Known rows, with every way that one mark hangs from another:
(fumas (medum naso)): [ 0.08 -1.52 -3.54 -0.59 -5.98 -3.43  0.32 -1.65  0.95 -2.77  0.69  0.88
  2.52 -1.97  1.23 -4.53  2.37  2.09  2.95]
(zasud naso): [-3.80 -2.07 -1.72 -3.19 -7.39 -0.51 -3.64 -0.15 -0.65 -2.92 -1.36  0.60
 -1.29  0.81  2.79 -1.45 -2.08 -3.97  1.71]
(tiro (naso medum zasud zufat)): [-1.18 -0.24  2.01  0.71 -0.65 -6.04  1.16 -3.40 -3.75 -1.04 -0.36 -0.43
  1.54  0.14 -0.53  1.08  4.24  1.19  1.59]
(revum (zasud naso)): [-2.53 -3.44 -0.81 -0.84 -8.99 -0.09 -3.66 -1.36  0.68 -0.81 -4.25  1.23
 -2.27  0.29  2.49  2.50 -2.61 -5.67  2.58]
(fumas medum): [-1.57 -1.17 -1.41 -1.62 -5.86 -2.22 -1.10 -2.30  0.92 -3.80  0.54 -0.46
  0.73 -2.22  0.04 -2.72  1.34  0.04  2.99]
(zasud (naso tiro zufat)): [-3.76  0.15  0.99 -3.80 -2.21  0.38 -2.21  0.38 -3.89 -1.65 -0.49 -0.22
  0.02  0.40  3.59 -0.45 -2.47 -2.55 -0.54]
(zufat fumas (naso medum tiro zasud)): [-3.05 -0.73 -0.92 -0.40 -2.04 -1.29  1.99  0.63  2.86  1.91 -0.78  0.08
 -1.12  1.84 -1.04  0.39  0.57  1.05  2.21]
(zasud (naso (medum fumas) zufat)): [-3.29  1.42  1.91 -1.40 -1.74 -1.81  0.90 -1.74 -3.19  0.38  2.59  2.40
 -1.34  0.77 -0.62  0.55 -1.02 -1.31 -1.75]
(zufat naso): [-3.79 -1.85 -1.62 -3.51 -8.24 -3.66 -1.36 -0.96  3.24 -3.15 -0.28  1.70
  0.11 -0.39 -0.84 -1.82  1.09 -1.28  2.34]
(tiro (naso (medum fumas) zasud zufat)): [-0.86  2.48  1.79  0.31  1.33 -4.85  4.08 -2.75 -4.47  1.17  1.25 -1.47
  0.94  0.38 -2.50  2.44  3.23  2.36 -0.07]
(medum fumas (naso tiro zasud zufat)): [-0.44  3.73 -3.12 -1.88  1.92 -2.72  4.12 -0.31 -4.11  3.41  3.04 -2.74
  1.72  2.08 -0.10 -0.11  0.83  3.22 -1.83]
(medum fumas naso): [ 0.03  2.37 -4.27 -1.19 -5.11 -3.11  0.91 -0.61  0.93  0.64  1.07 -0.91
  0.97  0.70  0.73 -1.99  0.18  1.72  0.30]
(revum (zasud (naso medum zufat))): [-2.21 -3.09  2.91  1.34 -5.46 -2.47 -1.85 -3.96 -1.51  0.07 -2.01  4.14
 -1.68  0.30  1.85  2.89 -0.16 -3.82  0.13]
(medum fumas (naso tiro)): [ 1.22  4.28 -3.60 -1.68 -2.91 -0.72  2.48  2.37  0.64  1.71 -0.02 -2.83
  1.56  1.76  2.36 -0.94 -1.02  3.17 -1.06]
(zufat (naso (medum fumas) zasud)): [-3.61  0.40 -1.87 -1.48 -3.20 -4.14  4.10 -0.53  2.13  1.83  3.21  1.45
 -1.17  2.32 -5.59  1.93  1.20  1.47  0.61]
(tiro (naso medum zasud (zufat fumas))): [-1.81 -0.28  1.17  1.57  0.43 -4.03  0.50 -3.81 -4.16  0.58 -1.91 -0.62
  0.62 -0.44  0.47 -0.16  3.34  1.16  3.20]
(naso (medum fumas) tiro zasud zufat): [-0.78  3.98  1.35 -0.57  2.49 -2.59  4.08 -1.32 -3.05  2.89  3.23 -2.64
 -0.63  2.93 -1.36  2.97  0.26  2.98 -2.60]

Rows:
[-3.78 -2.14 -2.14 -3.00 -0.88  0.65  2.65  0.61  1.25 -0.15 -0.26 -1.07
 -0.78 -1.76 -2.06 -2.23  1.10  0.94  4.13] => (zufat (fumas medum) (naso tiro zasud))
[-1.98  3.29  0.81 -1.84 -3.27 -1.61  3.94  2.01  3.78  1.26  0.91  0.28
 -0.16  0.67 -2.17  1.57 -0.28  2.70 -1.42] => (zufat (naso (medum fumas) tiro))
[-1.39 -1.85 -3.57 -1.13 -2.74 -6.28  0.05 -3.14 -3.60 -0.29  2.57  0.57
  2.14  1.23  1.19 -2.24  2.69  0.96  1.33] => (medum (naso zasud zufat))
[-1.73  1.85  0.59 -2.58 -0.83 -0.27 -2.11 -1.78 -2.07 -0.48 -1.60 -2.45
  0.55 -1.19  4.10 -2.07 -0.14  0.09  1.00] => (naso tiro (zufat fumas))
[-2.74  3.32  2.38 -1.75  0.59  0.96  2.18  0.47 -3.49  1.33  1.59  0.19
 -1.22  1.40  1.08  1.81 -2.50 -0.15 -3.41] => (zasud (naso (medum fumas) tiro zufat))
[-3.68 -1.23 -2.78 -3.21 -2.30 -0.34  0.89  0.97  1.51  0.76 -1.68 -1.67
 -1.10  0.86 -0.56 -0.94 -0.36 -0.64  3.37] => (zufat fumas (naso tiro zasud))
[ 0.54  3.43 -4.69 -1.34 -0.97 -1.31  3.51  2.37 -0.91  3.33  1.36 -3.61
  0.68  3.10  0.31  0.36 -1.06  3.02 -0.52] => (medum fumas (naso tiro zasud))
[-1.18  0.10 -3.22 -0.73  1.11 -2.18  0.82 -0.95 -3.70  2.41 -0.45 -1.60
  1.53  1.21  3.21 -2.71  1.26  2.18  1.42] => (medum (naso tiro zasud (zufat fumas)))
[-0.06  0.44 -4.57 -0.84 -3.17 -2.68  0.87  1.09 -0.37  1.02 -0.24 -2.50
  1.73  3.43  2.38 -0.73  0.42  2.19  0.64] => (medum (naso tiro zasud))
[-0.14 -0.83 -4.68 -0.01 -0.02  0.29  2.07  0.63 -0.61  1.28 -0.37 -2.78
  1.40 -0.34  1.37 -3.77  0.89  2.74  3.39] => (zufat (fumas (medum (naso tiro zasud))))
[-2.73 -0.53 -0.22 -0.75 -3.34 -3.06  2.51  1.13  2.86  0.31  0.72  0.00
 -0.09  2.79 -2.05  1.46  1.23  1.66  0.67] => (zufat (naso medum tiro zasud))
[-2.80  0.41  2.81 -0.16  0.04  1.54 -1.32 -0.49 -2.76  0.60 -1.03  0.89
 -0.92  0.54  3.83 -0.76 -2.03 -1.27  0.18] => (zasud (naso medum tiro (zufat fumas)))
[-1.60 -1.37  0.36 -1.32 -6.37  1.81 -2.42  0.82  0.94  0.39 -5.08 -0.81
 -1.97  1.27  3.81  3.72 -3.34 -4.10  0.86] => (revum (zasud (naso tiro)))
[-1.28 -1.13  4.01  0.85 -2.80 -0.31 -0.76 -1.14 -1.49  1.09 -2.86  2.05
 -1.51  0.85  3.06  4.04 -1.49 -2.24 -1.04] => (revum (zasud (naso medum tiro zufat)))
[-2.94 -3.42  1.28 -1.60 -6.26 -1.60 -3.17 -3.44 -2.46 -1.07 -2.59  2.41
 -1.68 -0.62  2.39  1.93 -1.23 -5.05  1.77] => (revum (zasud (naso zufat)))
[-0.23 -0.17  0.04  1.14 -3.23 -4.16  0.99 -1.70 -1.25 -1.02 -1.77 -1.18
  1.00  1.69 -0.59  1.59  2.78  0.79  2.96] => (tiro (naso medum zasud))
[ 0.55  0.68 -2.96 -0.31 -2.09  0.69  1.08  0.67  0.79  0.06 -2.09 -1.60
  2.20 -2.04  3.36 -4.75  0.50  2.76  3.29] => (zufat (fumas (medum (naso tiro))))
[-1.90  3.11  0.83 -0.97 -2.14  1.95  1.69  2.76  0.08  1.61  0.14 -0.97
 -1.69  2.39  0.60  2.14 -3.68  0.00 -2.17] => (zasud (naso (medum fumas) tiro))
[-1.34 -0.40 -2.80 -0.96 -3.34 -3.96 -1.94 -3.78 -2.47 -0.13 -0.50  0.95
  1.87 -1.55  3.41 -5.31  1.82  0.78  2.14] => (medum (naso (zufat fumas)))
[-2.80  1.59 -0.19 -1.56 -5.50 -3.45  2.60 -0.75  4.02  0.11  1.74  2.16
 -0.63  0.60 -3.65  0.38  0.75  1.24 -0.18] => (zufat (naso (medum fumas)))
[-2.18 -1.01 -0.05  0.58 -0.42 -3.98 -0.52 -4.59 -2.48  1.01  1.17  0.41
 -0.84  0.96 -0.39 -0.90  2.19  0.44  1.89] => (naso medum zasud (zufat fumas))
[-2.61 -2.09 -0.14 -1.30  1.59 -2.38  1.00 -3.82 -5.32 -1.40 -1.34 -2.05
  1.15 -3.99 -0.50 -2.83  3.97  0.59  5.43] => (tiro (naso zasud (zufat (fumas medum))))
[-0.56 -2.60 -5.35 -0.14 -3.62 -3.86  1.67 -1.38 -0.95 -0.97  2.11 -0.02
  1.55  0.04 -0.73 -3.23  2.81  1.97  3.57] => (fumas (medum (naso zasud)))
